What can hang from each mark
M: N
D: M
Y: D F
F: J M Q
Q: D F N X
X: M Y
N: Y
J: D N X

Each row was made from one small tree. The marks that hang from a mark follow it in brackets, in alphabetical order. Every link used is in the known rows. Write each row's tree.
Known rows
F[J Q[D]]: +0.93	+0.90	+0.59	+1.60	+1.01	-0.28	+1.13	+1.68	-2.04	+0.55	-0.01	+0.60	-0.79	-1.20	+0.80	-0.39	-0.51	+0.93	-0.12	+0.19	-0.05	-2.36	-2.85	-0.31
F[J[X] M[N] Q]: +3.95	+3.10	+1.44	+1.89	+0.56	-2.31	+0.52	+1.61	-0.13	+0.38	-0.56	+0.03	+0.80	+0.33	-0.45	-2.52	-0.61	+1.44	-0.61	-0.29	-1.11	-1.89	-0.65	+0.45
M[N[Y]]: -1.62	+2.06	-1.32	+0.00	+0.38	-0.31	+1.01	+2.12	-0.57	+1.49	-1.00	-0.49	-0.42	+0.32	+0.76	+0.20	-1.03	+1.19	-0.94	-2.13	+0.46	-1.55	+3.57	-1.17
J[D[M] N[Y] X]: -1.88	-0.34	-0.84	-0.50	+2.14	+0.90	-0.59	-0.97	+1.41	+0.67	-1.54	+0.00	+1.36	+1.70	-0.04	-0.17	-0.04	+0.80	-0.28	+1.01	+0.86	+6.01	+0.11	-0.62
M[N[Y[D F[Q[X]]]]]: -1.90	+0.64	-1.29	-1.63	-1.89	+1.40	+0.91	-0.69	+0.73	+2.52	+0.06	-0.98	-1.48	-0.32	-0.76	-0.25	+1.32	-0.15	-0.13	-0.32	-0.25	-1.00	+1.28	+1.05
F[J[D[M] N[Y]]]: -0.66	+0.26	-0.29	+1.32	+1.24	+0.23	+0.03	+0.53	-0.23	+1.15	-1.65	+1.07	+1.04	+2.68	+0.30	+0.31	+0.24	+0.68	-0.36	+0.31	+0.33	+4.53	-0.48	-0.57
D[M[N[Y[F]]]]: -2.38	-0.52	+0.31	-1.00	+0.09	-0.01	-0.50	+1.88	+0.26	+0.35	+0.19	-1.18	+0.52	+0.91	+0.41	+0.14	+0.28	+0.70	-0.76	-1.62	+0.10	-0.32	+2.12	-0.15
Y[D F[J Q]]: -0.06	-0.23	+2.25	-0.97	-1.07	+0.29	+2.26	+0.87	-0.45	-0.46	+1.35	-1.04	-1.27	-1.71	-0.27	-0.36	+0.47	-0.43	-0.40	+0.50	-0.47	-1.67	-1.45	+1.30
X[M]: -0.93	+0.26	+1.28	-0.41	+2.10	-0.13	-0.53	+1.03	-1.78	-2.07	-0.27	-1.06	-0.26	-2.39	+0.91	+1.32	-2.03	+0.00	-0.47	-0.47	+0.83	-1.60	+1.19	-0.86
Q[F[J] N]: +1.14	-0.33	-0.99	+0.22	-0.58	-1.30	+0.34	+1.49	+1.67	+0.62	+1.24	+0.52	-0.23	-0.82	+0.22	+1.56	-1.22	+0.07	+0.84	-0.23	-0.02	-2.75	+0.55	-0.80
Q[D F]: -1.07	-1.46	-0.64	-0.59	+0.76	+0.89	-0.15	+1.28	+0.89	-0.53	+1.99	-0.04	-0.93	-3.01	+1.00	+1.94	-0.71	+0.73	+0.34	-0.58	+0.99	-1.85	-0.42	-0.98
F[J M Q[D N X]]: +2.96	+0.71	-1.68	+2.38	+0.07	-0.63	-1.33	+0.51	-0.91	+2.89	-0.67	+1.10	-0.36	-0.10	-0.06	-0.19	+0.49	-0.16	+1.80	+0.99	-1.31	-3.40	-2.85	+0.26
J[D N X]: -1.06	+0.55	+0.01	-1.74	+1.48	+0.00	+1.09	-0.87	+2.31	-2.23	-0.71	-0.37	+0.29	+0.08	+0.12	-0.12	-1.58	+0.87	-0.70	+0.66	+0.35	+4.44	-0.19	-0.50
D[M[N]]: -1.54	+0.06	+0.68	-1.10	+1.78	-0.46	-0.68	+2.73	+0.53	-0.66	-0.80	-0.46	+1.13	+0.93	+0.38	-0.82	-1.28	+1.36	-0.96	-2.16	-0.04	-0.71	+0.73	-0.54
X[M[N] Y[D F[Q]]]: -0.67	-0.55	+1.94	-0.54	-1.17	+0.13	-0.27	-1.69	-1.52	-5.07	+0.29	-0.74	-0.83	+0.97	-0.56	-1.06	+0.40	-1.17	-1.07	-0.66	-0.06	-1.86	+1.97	+1.18
F[Q[D[M] X[Y]]]: -1.18	-1.38	-1.36	+0.85	+1.46	+0.76	-1.98	-1.90	-3.24	-0.35	-0.60	+0.47	+0.39	-1.80	-0.57	-0.29	+0.98	-0.40	+0.21	+0.89	+0.68	-1.16	-4.44	-0.66
F[J[N[Y] X] M]: +2.23	+2.02	+0.07	+2.02	+0.13	-1.47	+0.64	+0.20	-0.31	+3.28	-0.76	-0.25	+0.74	+0.47	+0.39	-0.21	-0.10	+0.10	-0.26	+0.34	+0.15	+1.09	+0.74	-0.50
Y[D[M[N]] F[J[X] Q]]: +0.30	-0.41	+2.71	-2.01	-1.09	+0.37	+0.47	+0.38	+1.36	-0.38	+0.36	-0.32	+0.78	+1.21	-1.12	-2.76	+0.90	+0.26	-0.47	-0.07	-1.24	+0.96	-1.52	+1.99
Q[D F[J] N]: +0.62	-1.17	-1.45	+0.28	-0.66	+0.00	-0.27	+1.25	+1.29	+0.80	+1.23	+1.45	-0.63	-0.38	+0.77	+1.51	-0.52	+0.07	+1.46	-0.37	-0.20	-2.62	-0.29	-0.75
D[M[N[Y]]]: -1.99	+0.59	-0.83	+0.08	+1.31	-0.10	-0.70	+2.36	-0.41	+1.97	-1.33	-0.37	+0.91	+1.38	+0.48	-0.25	-0.44	+1.18	-0.82	-2.00	+0.47	-0.24	+2.12	-0.90
Y[D[M] F[J[N X] Q]]: +0.01	-1.38	+3.09	-1.95	-0.61	-0.04	+0.60	-0.86	+2.12	+0.16	+0.53	-0.89	+0.84	+1.52	-0.87	-1.80	+0.78	-0.47	-0.54	+1.79	-0.65	+3.06	-3.14	+1.91
Q[D F[M] N[Y]]: +0.59	-1.54	-2.87	+2.18	+0.28	+0.57	-1.89	+1.37	+1.17	+2.75	+1.11	+0.28	-0.64	+0.26	+0.76	+2.20	+0.52	-0.01	+1.92	-0.15	+0.47	-2.98	+2.51	-0.89

Which tree is each row?
+2.62	+1.63	+1.46	+0.73	+0.76	-1.38	+0.62	+1.16	-1.23	+0.70	+0.21	-0.54	+0.57	-2.98	+0.14	-0.41	-0.61	+0.26	-0.05	-0.12	-0.26	-1.38	-0.80	-0.29 -> F[J[X] M]
-1.97	-2.14	+2.13	-1.79	-1.04	+1.17	-0.18	-2.15	-2.62	-4.84	+1.04	-1.41	-1.08	-2.40	+0.07	+1.02	+0.39	-2.29	-0.54	-0.49	+0.79	-1.24	+1.93	+0.42 -> X[M Y[D F]]
+3.23	+0.72	+0.38	+1.15	-0.57	-1.19	+0.11	-1.01	+1.08	-1.27	+0.45	-0.07	-0.02	-0.25	-0.80	+0.04	+0.81	-0.14	+0.26	+2.04	-1.29	+1.95	-3.52	+1.30 -> Y[F[J[D N] M Q[X]]]
-2.56	-0.82	+0.70	-2.30	+0.76	+1.31	-0.35	+2.13	+1.21	-0.19	-0.85	-0.37	+0.53	+1.47	-0.02	-1.19	-0.28	+0.56	-0.84	-2.38	-0.13	+0.11	+1.36	+0.41 -> Y[D[M[N]]]
-0.19	+0.01	+0.73	+0.49	+0.48	+0.47	+0.47	-0.73	+0.50	+4.03	-1.48	+0.12	+1.04	+2.79	-0.57	-1.86	+0.97	+0.09	-0.40	+1.50	+0.26	+3.43	-1.49	+0.71 -> F[J[N[Y[D[M]]] X] Q]
+0.79	+0.58	-2.15	+0.50	-0.88	-0.57	+0.39	-0.31	+1.39	+3.58	+0.83	+0.56	+0.03	-0.71	-0.04	+1.22	-0.32	-0.03	+1.28	+0.68	+0.46	-1.01	+1.74	-1.07 -> Q[F[J[X]] N[Y]]
-1.89	-0.15	+0.33	-1.23	+0.37	+1.56	-0.12	-2.02	+0.37	+1.47	-1.20	-0.72	-0.24	+1.14	+0.48	+0.23	-0.50	-0.79	-0.24	+0.62	+1.11	+3.02	+2.99	+0.07 -> J[N[Y[D]] X[M]]
+1.11	+2.08	-1.41	+1.69	+0.41	-1.20	+1.10	-0.10	-0.63	+3.96	-1.12	+0.24	-0.03	+0.92	-0.12	-0.73	-0.45	+0.54	+0.64	+1.49	-0.12	-1.35	+0.21	-0.59 -> F[J[X] Q[N[Y]]]
+0.43	+0.93	+0.41	+0.07	+0.10	-0.12	-0.33	-1.36	-1.59	-3.54	-1.38	+1.88	+1.85	+1.12	-0.92	-2.16	+0.27	+0.50	-0.72	-1.06	-0.28	+3.06	-0.78	-0.34 -> F[J[D[M[N]] X[Y]]]
-1.04	-1.62	-0.82	-0.54	-1.15	+1.01	-0.15	+0.82	+0.98	+1.89	+0.72	-1.75	-1.21	+0.60	+0.14	+1.26	+1.21	-1.56	+1.09	-0.41	-0.42	-2.20	+4.08	+0.72 -> Q[N[Y[D F[M]]]]
-2.91	+0.02	-0.13	-2.30	-1.84	+1.56	+1.56	+0.97	+0.92	+0.78	+0.54	-1.16	-1.35	+0.24	+0.31	+0.20	+0.52	-0.20	-0.67	-1.98	+0.01	-0.78	+4.16	+0.57 -> M[N[Y[D F]]]
+1.54	-0.05	-1.18	+1.03	-0.68	+0.68	-1.50	-3.71	-2.63	-3.28	+0.52	+2.01	-0.01	-3.55	-0.77	+2.22	+0.50	-1.11	+0.74	+0.85	+0.96	+0.85	-1.42	-0.72 -> Q[F[J[D]] X[M Y]]
+0.79	-0.98	-0.10	+1.44	-1.75	-1.08	+0.44	-0.97	-2.18	-1.82	+0.88	+0.75	-0.98	+0.64	+0.14	-0.39	+0.66	-1.09	+0.58	+0.76	-0.75	-3.39	-1.98	+0.07 -> X[Y[F[J Q[D N]]]]
+1.33	-1.11	-1.02	+1.08	-1.81	+0.09	-2.08	-3.81	-1.52	-1.40	+0.56	+2.24	-0.09	-0.95	+0.25	+1.64	+0.36	-1.63	+0.65	+0.67	+0.74	+0.32	-2.27	-0.67 -> Q[D F[J[N]] X[M Y]]
+0.15	-0.37	+1.05	-0.08	-1.66	-0.90	+1.61	-1.91	-0.88	-5.02	+0.50	+0.52	-0.16	+0.28	-0.05	+0.30	+0.22	-0.98	-0.94	+0.10	-0.08	+2.55	-0.97	-0.11 -> X[Y[F[J[D N]]]]
+2.19	-0.26	+0.37	+0.96	-0.53	-0.56	-0.75	-4.21	-0.17	-4.84	+0.39	+1.76	+0.86	+0.12	-0.55	+0.60	-0.40	-0.75	-0.09	+1.40	+0.86	+4.08	-0.45	-0.46 -> Q[F[J[D N X[M Y]]]]
-1.66	-0.97	+1.82	-1.90	+0.05	+0.67	+1.69	+0.71	+0.57	-1.46	+1.47	-2.17	-1.49	-1.81	-0.25	+0.10	+0.00	-0.24	-0.54	+0.52	+0.04	-1.60	-0.22	+1.04 -> Y[D F[Q]]
-1.45	-0.83	+0.46	-1.70	+2.55	+0.41	-0.63	-0.57	+2.43	-2.03	-0.98	-0.25	+1.58	+1.12	-0.12	-0.53	-0.91	+0.81	-0.50	+0.91	+0.33	+5.62	-1.47	-0.24 -> J[D[M] N X]
+2.42	+1.17	-2.98	+3.61	-0.13	-0.01	-1.40	+0.02	-2.02	+5.58	-1.18	+1.33	-0.61	+0.63	+0.12	+0.35	+1.28	-0.19	+2.01	+1.11	-0.80	-3.11	-1.23	-0.16 -> F[J M Q[D N[Y] X]]
+3.17	+0.27	+0.99	+1.91	-0.22	-2.62	+0.11	+1.80	+0.20	-0.30	+1.06	-0.93	-0.27	+0.38	-0.13	-0.06	-0.09	-0.30	+0.65	+0.95	-1.47	-3.84	-0.54	+0.81 -> Y[F[J M Q[N]]]
+0.29	+0.38	+1.66	-1.77	-0.90	-0.40	+1.80	-1.28	+1.86	-2.94	+0.77	-0.01	+0.13	-0.40	+0.00	-0.21	-0.59	+0.06	-0.38	+1.03	-0.60	+4.30	-1.51	+0.50 -> Y[F[J[D N X]]]
-0.62	+1.02	-0.65	+0.51	-0.22	+0.94	+0.32	+2.05	-0.01	+2.45	-0.78	-0.56	-0.61	+1.10	+0.25	-0.43	+0.61	+0.27	-0.46	-2.41	+0.04	-1.65	+4.43	+0.20 -> F[M[N[Y[D]]]]
-1.26	-1.54	-1.90	-1.53	+0.05	+1.41	-2.68	+0.51	+2.08	+0.83	+0.64	+1.04	+0.57	-0.89	-0.08	+0.63	+0.25	+0.83	+0.73	-1.29	+0.15	-0.32	-1.40	-0.33 -> Q[D[M[N]] F X]
